Each row was made from one small tree. The marks that hang from a mark follow it in brackets, in alphabetical order. Every link used is in the known rows. Write each row's tree.
In the rows, 128 means zero.
Known rows
V{X Y{K W}}: [105  95 119 178  86 148  98 142 164  81 145 160 102 177 167 124 138 130
 121 121 231 161 105 103 159 156 112 132]
X{V{Y{K{R{Q}} L{F}}}}: [122  64 114 157 135 128  98 139 134  99 133 149 116 136 159 105 156 110
 106 132 201 158 131 137 102 163 106 114]
R{K{Y{L{X}}} Q}: [118  52 142 130 124 150 125 119 129 113 132 135 114 159 164 113 127 156
  94 163 172 189 145 122 107 160 115 136]
Q{R{K{Y}}}: [116  94 127 132 112 149 120 138 107  88 159 156 105 128 145 101 140 120
 101 147 196 169 170 145 114 150 122 131]
F{L{Y{K}}}: [127 111 115 140 134 126 110 134 145  98 157 150 118 145 162 102 152 133
  86 151 154 145 146 126  95 138 108 133]
K{R Y{L{X}}}: [105 118 127 135 110 112 139 168 110  89 143 150  85 133 140 111 143 133
  49 156 240 158 169 114 114 164  91 115]
F{L{X{V{Y}}}}: [125 102 108 151 123 115 117 133 123 111 141 136 113 144 165 110 179 112
  91 125 182 147 137 147 103 165 106 142]
F{L{X{V} Y{K W}}}: [115 116 107 150 122 129 123 142 148  97 147 152 117 141 167 108 185 130
  83 135 172 171 146 127  86 162 102 120]
J{V}: [135 113 116 166 139 110  97 131 108 109 148 123 147 136 139 112 149 119
 118 126 150 142 155 132 137 151 114 144]
Y{K{R{Q}} L W}: [118  89 148 125 126 161 125 176 170  79 151 160 129 152 162 113 150 148
 104 158 156 179 167  70 121 173  96 119]
V{Y{K W}}: [114 109 114 160 115 145  89 136 163  94 149 181 105 160 157 107 127 136
 117 138 193 159 130 109 139 153 115 114]
R{K}: [121  97 128 143 134 145 126 105 132  95 147 133 137 146 154 102 120 126
 111 157 154 154 149 132 129 143 125 150]
X{L{F Y{K W}} V}: [107  89 115 152 147 132 108 123 145  82 139 144 114 128 144 102 192 119
  99 147 188 147 136 148  71 152 119  81]
L{F X Y{K{R} W}}: [ 82 128 101 157  85 141 126 154 177  48 145 161 120 100 154 114 168 115
  58 137 221 191 146 102  71 123 115  98]
X{L{Y{K}}}: [119 106 124 146 143 126 109 124 143  85 148 136  98 143 140  97 161 148
 100 160 158 145 132 142  86 141 123 109]
Q{R{K{Y{L{F X} W}}}}: [105  84 129 126  97 155 124 144 126  77 155 161 109 126 152 109 157 118
  89 140 204 179 166 130  99 154 116 124]
L{F Y{K W}}: [ 99 119 109 151 111 148  96 128 180  65 151 170 128 113 152 114 142 121
  81 146 180 163 146 100  82 112 126  97]
G{R{K{Y}}}: [114 112 125 139 122 139 137 110 110  90 143 149  91 150 145  99 150 115
  95 165 204 167 175 132 149 144 108 143]
R{K Q}: [129  63 138 141 136 155 120 110 127 113 134 125 130 147 159 108 123 141
 129 162 143 176 145 133 129 145 135 152]
R{K{Y{L W}} Q}: [118  57 148 126 129 160 121 121 134 116 134 151 113 166 162 114 123 161
 106 170 167 184 155 111 125 164 117 127]
K{R}: [120 134 121 151 126 120 131 157 108  89 146 137 108 116 132 104 137 111
  99 154 198 138 169 130 145 144 118 138]
L{F X{V{Y{W}}}}: [100 100  97 168  97 125 106 125 143  84 128 141 124 107 156 122 176  86
  82 108 219 163 130 139  86 147 122 117]
X{L{F Y{K{R}}} V}: [109  84 112 152 148 122 116 131 132  74 138 133 113 122 141  96 189 111
  91 151 205 142 135 158  66 145 116  87]
W{Y{K{R{Q}} L{F X}}}: [112 102 105 133 117 144 123 145 156  86 144 145  96 117 164  93 154 129
  73 168 199 169 165  92  95 149 106 128]
R{Q}: [140  93 130 153 134 135  98 126 119 125 133 127 111 125 145 118 134 133
 127 144 136 158 149 133 127 144 139 146]

Write each row's tree
[112  77 123 175  97 120  99 124 132  89 134 131  73 177 155 119 158 131
 119 124 235 131  88 145 146 153 121 136] : V{X{L} Y}
[123  93 122 173 124 114 105 138 121  87 148 109 135 159 148 117 170 130
 116 125 180 148 127 131 131 153 107 140] : J{V{X{L{Y{K}}}}}
[112  86 115 180  91 136  97 136 153  82 146 144 104 172 167 119 132 122
 113 119 229 154  98 118 142 144 111 143] : V{X Y{K}}
[121 109 121 137 129 136 117 153 144  97 152 161 109 147 160 106 160 141
  95 160 170 156 155 114 112 148 109 124] : F{L{Y{K{R{Q}} W}}}
[104  71 115 153 138 132 107 136 138  80 137 153 108 146 149 101 186 108
 108 143 233 137 129 150 101 164 112  85] : X{L{F} V{Y{K{R} W}}}
[116 106  98 139 125 141 112 125 161  93 145 144 107 120 167  94 158 123
  74 155 183 163 158  99  82 153 106 125] : W{Y{K L{F X{V}}}}
[121  93 116 157 159 121 110 123 128  95 139 132 103 137 141  93 183 134
 107 149 169 149 134 162  77 162 116  96] : X{L{Y{K}} V}
[121  77 138 132 123 146 131 115 111 101 134 143  86 155 152 104 155 129
 104 169 190 182 170 127 142 151 110 145] : G{R{K{Y{L}} Q}}
[130  82 113 164 139 115  91 122 123 116 129 147 103 139 152 106 156 116
 113 123 180 145 129 149 112 169 111 121] : X{V{Y{L}}}
[114  67 112 158 142 115  95 112 122  96 129 136 100 138 145 103 183 104
 108 135 214 123 117 171  91 156 122  98] : X{L{F} V{Y}}
[114  70 123 171 103 127  89 146 149  82 146 140 138 173 166 126 161 124
 114 111 206 156 118 101 141 160  96 134] : J{V{X Y{K L{F} W}}}
[113 105 143 126 124 156 128 174 173  70 158 163 132 150 160 111 149 141
  95 156 162 169 168  69 122 172  91 118] : Y{K{R} L W}
[117 119 108 152 120 120 121 137 135 105 140 149 102 135 160 110 189 128
  86 133 173 162 147 137  95 162 109 124] : F{L{X{V} Y{W}}}
[112 109  99 137 122 138 125 143 153  84 145 146 101 115 162  91 161 119
  69 162 206 163 166  99  92 154 101 122] : W{Y{K{R} L{F X{V}}}}
[104 103 139 132 106 131 136 178 117 100 133 161  76 140 143 119 152 150
  70 161 234 178 175 100 129 177  97 105] : K{R{Q} Y{L{X} W}}
[118  82 140 131 120 152 132 118 117 100 134 151  85 159 152 105 157 134
 107 169 191 186 174 120 150 157 109 139] : G{R{K{Y{L W}} Q}}
[106  69 120 173  91 122  95 122 139  78 134 131  82 167 157 123 161 116
 110 121 247 126  87 141 134 141 123 132] : V{X{L{F}} Y}
[114  87 135 125 110 155 121 143 119  88 158 165 103 135 148 105 147 129
 100 148 190 173 172 131 115 159 117 126] : Q{R{K{Y{L W}}}}
[ 96  68 129 161  76 145 107 159 175  58 143 160 103 173 174 128 153 122
  99 124 252 158 107  87 141 155  97 126] : V{X Y{K{R} L{F} W}}
[107  85 120 150  95 130  90 131 165  89 133 170  92 146 161 120 154 129
  95 122 199 157 121 109 113 156 113 116] : V{Y{L{F X} W}}
[102  65 128 162  80 150  94 142 183  68 143 159 108 177 178 131 149 125
 103 117 228 157 100  87 131 154 102 128] : V{X Y{K L{F} W}}
[117 112 106 129 128 142 117 139 156  85 151 152 100 121 159  91 142 126
  75 174 195 148 170  90 105 143 106 125] : W{Y{K{R} L{F}}}
[108  92 125 164 103 131 114 127 146  68 144 113 110 146 153 124 166 119
  96 132 203 138 112 129 106 133 123 133] : V{X{L{F Y{K}}}}
[122 112 104 153 124 111 119 133 127 106 140 138 106 131 160 107 184 124
  81 131 171 157 140 147  84 155 108 132] : F{L{X{V} Y}}
